Known rows, with every step that occurs
zopu > vimi > zozo: [ -3  13 -20 -16   7  -5 -25  22  -2 -11   0   2   8  -1 -12 -18   3 -22
  -1   4  -2   3   4   4  24  -7  -9  -5   7 -24 -23  26 -25 -18   7]
duba > robus > midos > zozo > nika: [ 15  -2  31 -21  34  -9 -23  -2  -7 -12  18   7 -14 -15  10  11  26 -13
 -16  -7 -30  -1   5 -22  -2  -6  -6   4 -13  19  -1 -30  15   8   1]
duba > robus > nika: [  3  -8   6  -1  22 -21 -26 -17   4  -4   1   7   0 -19 -23  17  21  16
  22  -6  18   2   5  -5  -8  -4   0   3  17  -3   5 -16 -14  -6  -4]
robus > nika: [ -4 -13   2  18   8 -17 -11  -9   8 -11   9 -11   5  -4 -18   3  15  18
   8  -5  17 -10  12  -5  -5  10   5  15  15 -18  12  -3 -12   4   8]
vimi > zozo > duba > robus > nika: [ -8  -9   0 -16  30 -10 -29  -8 -11 -36   0 -14  -1   6 -28  -4  39 -10
  33 -15  30  26  23   9  -5 -23 -14  20  -2 -23  -9  -8 -42 -36   3]
robus > midos: [ -7   2   4 -10  15 -13 -20   3   5   4   3 -13 -13  -9   8   2  17  23
 -15  -5  -8  -9  17 -17  11   5   0  -5  -6  -2   6 -16  14  17 -11]
robus > midos > zopu > vimi > zozo > duba: [ -8  -5 -17 -24  -1   3 -30  32 -11 -39  -1 -34 -27  -7  -5 -32  22 -15
   0   1 -22   5  22   9  44 -21  -7 -14 -13 -34 -24 -13 -20  -4 -18]
zopu > midos > zozo > duba: [ 12   6   8   9 -13  17  -5  11   0 -15  -4 -30  -3   1  20   0 -13 -39
  14  16 -10  11  -9 -22 -21   4  -7  -4 -40  -9   1  -9 -18   9  13]
nika > zopu > midos > zozo > vimi: [  5   5  -6  37 -10  19   2   7   4   6  -5 -24   1 -24  42  17 -19 -52
   6  23 -25  23 -28 -29  13  12 -10  -4   9 -13  14  27  33  37   4]
nika > zozo > vimi: [ -2   1 -15  13 -16  -3  15 -16  -6   4 -15  -3 -12 -12   5   9  -7   4
  -6   8  -4  19  -4   4  -7 -19   2   6  41  -8   1  24  28  13  12]
zozo > duba > robus > nika > zopu > vimi: [ -7  -2 -22   1  20   7 -25 -13  14 -28 -20  16  11 -27   6   5  31 -21
  35  20  -1  21   8   5  -1  -1 -12  -3  41 -26  -7  11 -31 -18 -25]
duba > zozo > vimi > zopu > midos: [  1  10   0   4 -19  37 -19   8  -4   7 -20  -1  -5 -28  -2  23  -2 -12
 -19  14 -34  24  -2 -15 -29   1   9 -11 -33 -11  29  47  11   0 -17]
zozo > duba > robus: [  4  -1  -2 -25  10  13  -4 -11  -9  -8 -14   5  -3   1   6   8  15 -15
  25   0   4  27   3  11 -17 -26  -8  -9  -7   9 -17 -14 -16 -22 -15]
vimi > zozo > duba > robus: [ -2   3  -3 -29  18   5 -17   4 -19 -25  -7  -5  -6  17  -9 -11  24 -28
  25 -14  16  36  10  14   0 -36 -15   5 -20   0 -25  -3 -28 -38  -3]
zopu > duba > robus > midos > zozo: [ 27   6   2 -36  18  -8 -38 -10  13   8   4   4   2 -33  14  24   1  -8
   3  -3 -23   4 -13 -30   2   5 -16 -19 -30   0  14 -44   1  33  -9]
nika > zozo: [  3   8  -2  14 -14  -8   4 -14   4  -7 -13   4 -13   1  -8   1   5   9
 -11  -1  -5   5   8   9 -12   0   4  13  20  -4  10  12  12  17  10]
vimi > zopu: [-12  14  -2   4 -10  23  -6   6  -5 -23   3  11   7 -21  -4  -2  14  -5
 -16  -5 -13   9   1   8  -6   7  -2   0 -24  10   4   3  -7 -13 -11]
nika > zozo > vimi > zopu: [-13  18 -18  20 -27  17   7 -11 -16 -16 -10   7  -6 -27  -2   6   7  -1
 -22   5 -18  30   1  12 -12 -10   5   5  17   1   7  32  25   1   1]
zopu > vimi > zozo > nika: [ -1   0  -3 -12  19   2 -18  28  -8 -28  10  15   0   1  -6 -20  15 -39
 -10  15 -19  -1  13  13  16  -5  -1  12  15 -27 -28  39  -9 -29  17]
zozo > duba > robus > midos > zopu > vimi: [  7  -6 -13 -32   5   2 -28  13   0 -18 -12  -4 -25 -31  -1  -2  12   1
  15   3 -33   3   9   7  21 -30  -4 -38  -2  -9 -20 -34  -4  -5 -41]
zozo > vimi: [ -4 -11 -10   5 -10   2  13  -2  -8   9  -1  -6  -3 -11  15  11 -12  -7
   2  11  -4  12  -7  -1   7 -12  -4  -4  24  -1 -10  15  16   0   4]
zopu > duba: [ 11  -1 -15  -8  -6  18  -1  -8  13   1  -5   6   8 -12   5  13 -11 -19
  13  15 -12  -2  -9   5 -12  10  -1  -7 -10 -15   7  -3   4  15   2]
nika > zopu > vimi > zozo: [-11  15 -28   0  13   3 -25  18   7 -25  -9   7  14 -10   9 -23  16 -39
  -2  14 -15  17   4   6  40  11 -17   6  24 -27 -15  41 -12  -4  -7]
nika > zopu > duba > zozo: [ 15   1 -12  -7  -4  36 -20 -21  27  -6 -29  13  15  -1   9  10   4 -25
  -2  14 -28  20   1   7 -13  25 -11   6 -13 -26  41  26   4  40 -23]
duba > robus > vimi: [  0  -7  -6  -7   3 -23 -22  -4   7   5  -1  26   8 -24  -4  25   3  14
  18 -15  -1  27  -9  -5   1 -18  -4 -17  21  13 -19 -27  -9  -4 -23]
zozo > vimi > zopu > duba: [ -2   5 -31   0 -19  37   5  -3 -10 -10   0   9  11 -42  10  21 -13 -30
   2  18 -28  19 -11  11  -7   1  -7 -14 -14 -10   5  19  20   0  -8]
duba > zozo > vimi > zopu: [ -2   2  -8 -12 -13  35 -15  -5 -14  -6 -13   9   8  -9 -13  11  12  -4
 -29   0 -20  37   5   5 -21  -9   4   0 -16   5  20  35   6  -4 -18]
zopu > vimi: [  3   7 -18 -10  -1   0 -16   9  10  -1  -6  16  12 -17  -1  -1  -6  -9
  -1  16 -10  -7  -1  -2  10   1   0 -18  17  -9 -13  13 -15 -10  -4]
robus > nika > zozo > vimi > zopu > duba: [ -2   3 -32  26 -22  18  -4 -29   1 -30  -2   6   8 -48 -17  24   8  -3
  -1  17 -12  18   3  11 -27  10  -3  11  22 -30  26  26  16  18   9]
midos > zozo > vimi > zopu: [ -1   6  -8   5 -14  24   2   3 -23 -17  12   2  19 -23  10   6  -6 -24
 -17   3 -17  33 -14 -10   0  -3  -9  -1 -10  14   2   6   0   0   5]

Rows
[ -2   1   3  37  -2  18 -14  -6  11 -33  -4 -30   5 -11  24  -4  13 -39
  26  15  -4  14   2 -27 -14  32 -12  17  -7 -31  22   3 -26  25  10] : robus > nika > zopu > midos > zozo > duba
[ -8  11  14  32  19  21 -16  22   4 -29  -2  -9 -21  -3  20 -11  26 -66
   1  13 -30   1   8   1   5  18  -3  23  -7 -31  -3  50  29  -4  11] : vimi > zozo > nika > zopu > midos
[-15  -8 -13   2  -3 -27 -21  16  -4 -23  12  -2   9  -2 -16  -2  10   6
   2 -18   4  29   4   1  20  -7 -10   4  10 -16 -19  -6 -25  -2   0] : robus > vimi > zozo
[ -9   7  -7  14  -2   1 -13 -26  -9 -24  -9  15  -4 -47 -26  25  29  11
   0  -4   0  34   6   4 -27 -16   3   9  35  -1  17  18  10  -9  -5] : duba > robus > nika > zozo > vimi > zopu
[-17   8 -15   6  -9  26   9   4 -23 -11   1   7   3 -23  10   7   0 -14
 -11   7 -17  22  -3   7   4  -8  -4  -9   1   6  -1  21  14 -13 -11] : zozo > vimi > zopu
[ -2 -12 -11 -13  -3  -5 -14  -9  -5 -15  -7  12   4 -11   0  21  10   5
  30 -10   4  41  -1   2 -10 -28 -11 -20   9   8 -26 -28 -29 -17 -25] : zozo > duba > robus > vimi
[  5  -5  -4  23  11  39   9 -13  12 -25  -1  17   4  -9  32   6  11 -54
   8  29 -41  -5  -3  16  -7  24  -6  17   7 -23   7  27  29  17  -6] : zozo > nika > zopu > duba
[  4 -10  -4  -6 -15  41 -26  -7   7 -37   0  42  21 -26 -12  22  21 -13
 -13   6 -47  21  10   9 -39  17   1   6 -24 -12  17  15  -7   5 -28] : robus > vimi > zopu > duba > zozo > nika
[ 10  -9 -14  -1 -18   3  -9  17   2 -14  -1   1  -4 -19 -10 -13 -20  -9
   6  10 -34 -10  -8  14  27  -6   8 -27  13  -9 -13  -4  -6   8 -13] : midos > zopu > vimi
[ -9  20  -7  21 -17  30   2  16 -10  -2  -7  -9  -7 -43  13  19 -13 -26
  -1  17 -25  14 -12 -15 -11   1   2 -19 -18  -6   1  31  26 -11  -7] : zozo > vimi > zopu > midos
[ 14 -14  25 -13   8  21 -10  -7   1 -13  -4  13 -11  26 -18  -1  21 -11
 -20   6 -22   1  14  10 -26   2   9  25 -10  -1  19  29   4  -1   0] : duba > zozo > nika
[ -4   0 -28  -5   9  -3 -33  -7  17 -25  -6  25  18 -27  10  15  13 -34
  29  -7 -14  48 -12   8  25  -2 -26  -9   9 -23  -9   2 -10  16 -25] : nika > zopu > duba > robus > vimi > zozo
[ 17 -22 -17  -7 -15  -2 -19  -5  13  -8  -1  17  -1 -41 -12  24 -15  -5
  34  -6 -38  18 -26  15   9 -17  -3 -41   7  -6  -8 -39  -2  24 -34] : midos > zopu > duba > robus > vimi
[ 14  -9 -23   0  -9  35  -5 -25  15   6 -28   8  13 -11  22  22  -3 -33
   1  25 -31  35  -8   7  -2   9  -7   0   8 -28  34  48  25  38 -23] : nika > zopu > duba > zozo > vimi
[  3   4 -12  -9  11  13 -35 -20  10 -27  -1  29  18 -51 -21  29  21  -7
  24   0  -6   3   0   3 -28  10  -6 -10 -13 -13  17  -8 -16 -10 -12] : vimi > zopu > duba > robus > nika
[ 11  -7 -19 -15  -2  -8 -24 -17  17   1  -5  30  17 -38  -2  39 -10   2
  29  -1 -16  20 -17   0  -6  -9 -10 -30   9  -5  -6 -26 -10  14 -23] : zopu > duba > robus > vimi
[ 15   0   1   3  -9  -4 -26   5   8 -11  -6  -5   5 -25  17  31  -6 -22
  28   1 -13  36 -14 -30 -17 -12 -12 -25 -22   3 -17 -33 -23   8 -10] : zopu > midos > zozo > duba > robus > vimi
[-18   7 -16  13 -18   6 -14   5  -2 -29   9  22  21 -32  -7  10  12  13
  -9 -12 -10  25   1   1  -2   7  -2  -7  -3  10  -4  -8 -19  -6 -26] : robus > vimi > zopu
[ -1  15   2  33   0  15  -7   8  19   3 -15  -9  -8 -19  28   7   2 -32
  11  15 -20  -3 -10 -12   1  23  -5  -5  -2 -17  15  23  26  22 -13] : nika > zopu > midos
[ -5   3   1  24  17  12 -22 -12  14 -18 -23 -13 -10 -29  12  21  30 -34
  42  15   1  15   9 -10 -26   8  -9   4   4 -26  11   7  -3  -2 -18] : zozo > duba > robus > nika > zopu > midos
[ -5 -11 -14  29 -11 -19   4 -26  -1  -9  -5 -11  -7 -14 -16  11   8  20
   2   8  11  10  12  -3 -14  -8  10  20  54 -22  15  21  14  19  22] : robus > nika > zozo > vimi
[  1  -7   7  -3  -6 -12 -10  10   0  -9  10 -30 -28 -16   0 -11   9  18
  -7 -14 -28 -17  11   2  28  -6   8 -17  -8  -3   8 -33  20  27 -21] : robus > midos > zopu
[  3   7   8  47   3   2 -24  -2  23 -19   3 -22   5 -22  15   8   8 -24
  17  14  -9   2  -4 -35  -2  42  -7  15   0 -26  28   5  -4  36  13] : robus > nika > zopu > midos > zozo
[  1  12   0 -18   9 -10 -20 -21   2 -10 -22  -3 -31 -12   4   6  39  18
  -1  -9  -3  22  21   1 -21 -26  -6   3   6  -1   2 -17   5   3 -19] : nika > zozo > duba > robus > midos
[ -4  -5  12   3  24   4  -4  12 -16 -30  18  -3  -9  20  -9 -18  25 -36
  -7   0  -8   2  15  13   3  -6  -1  28  -4 -13 -20  24   4 -26  21] : vimi > zozo > nika
[  0  -7 -24 -15 -10  10 -15  29 -16 -48  -1 -22 -12   6 -12 -32   4 -35
  20   7 -19  14  10  29  30 -26  -5 -11  -7 -26 -30   4 -35 -15  -6] : midos > zopu > vimi > zozo > duba
[ 24 -17  -2 -26 -11  10 -32  -3  14  -8 -10 -13 -21 -14 -13   2   6  13
  -9  -5 -48 -10   7   6   3   8   4 -19 -38 -21  42 -23  12  50 -31] : robus > midos > zopu > duba > zozo
[  1  22   2   8 -19  41 -15  15  -8 -34  -2 -13   7 -20  18   1   2 -40
   1   6 -19  17  -3 -15 -29  14 -11  -4 -60   2   4   0 -22  -5   0] : vimi > zopu > midos > zozo > duba
[-18   0   4  44  12   3 -16  20   9 -33   9  -5 -12 -18  20   2  24 -48
   6   8 -32  22   6  -7  10  16  -9  19  13 -30 -14  35  12   6  -4] : robus > vimi > zozo > nika > zopu > midos
[ -2   2  -6  16  15  23  -2   8  11 -25  -3  23   3 -18  29  -4  12 -44
  -8  32 -37  -6   4   9  11  15  -3   8  34 -21 -10  42  13  -5 -11] : zozo > nika > zopu > vimi
[-19   5 -14  33 -16   4  -4 -20  -6 -29   0   1   0 -28 -21  13  20  17
 -11   4   0  21  14   3 -22   1   5  22  35 -16  16  26  11   3   8] : robus > nika > zozo > vimi > zopu
[-14  -7   6  14  24  -5 -24   3   1 -41   9  28   0 -14  10   1  38 -38
  13 -12 -21  39   5  13  17  -9 -15  17  33 -10 -26  13   5 -12 -19] : duba > robus > vimi > zozo > nika > zopu
[ -2  -8   5 -30  12  -3 -28  15 -18 -37   2 -34 -39  -3  -9 -16  35  -9
  12 -27 -11  22  20  15  25 -39  -6 -14 -27  -5 -12 -35  -5  -7 -28] : vimi > zozo > duba > robus > midos > zopu
[  1   5   9 -28  24 -16 -29   0   4  12  -3   2 -20 -26   4  17  23  21
  -5 -11  -9   1   7 -17   3 -13  -4 -15  -6   9   4 -27  15   5 -23] : duba > robus > midos
[ 12  -2   6 -23  13 -19 -18  -3  -7  13   6 -10  -8 -31  22  22   2  -3
  -8  -5 -14  27 -13 -29  20 -24 -11 -20   3  12   5 -30  19  21  -7] : duba > robus > midos > zozo > vimi
[ -8  -1  -8 -11   2  10  -7   8 -18 -31   1 -24  -5  23  -3 -20  17 -29
  12  -5  14  29  16  17   6 -20 -12  16 -21 -15 -18  10 -25 -23   6] : vimi > zozo > duba
[ -3   3  -7   8 -19  11  10 -17  -3 -22 -17  -8 -14  15  -1  -4  12  -8
  -1   7   5  24  15  18 -27 -12   0  18  11  -7   0   5  -6   1   2] : nika > zozo > duba
[ 21  11  11 -10   0  15 -19   2  -2  -3 -11 -11  -6 -12  13  18  -5 -44
  31   7 -10  24 -16 -23 -23 -12 -10 -15 -36   1  -3 -20 -20  -1   1] : zopu > midos > zozo > duba > robus
[ 22 -17 -20 -19 -16  24  -6 -19   3  18 -19   1   9  -5   2  22 -18 -17
   3  21 -22  23 -11   3 -15  -5   1  -8  -6 -23  26  29  13  23  -8] : zopu > duba > zozo > vimi
[  6  29   8  15 -17  25 -22  17   0 -15   6  -4   9 -29   9   8  -8 -28
  -8   6 -28   5 -14 -27 -16  24  -1 -11 -47   4  14   0  -7   8   9] : vimi > zopu > midos > zozo
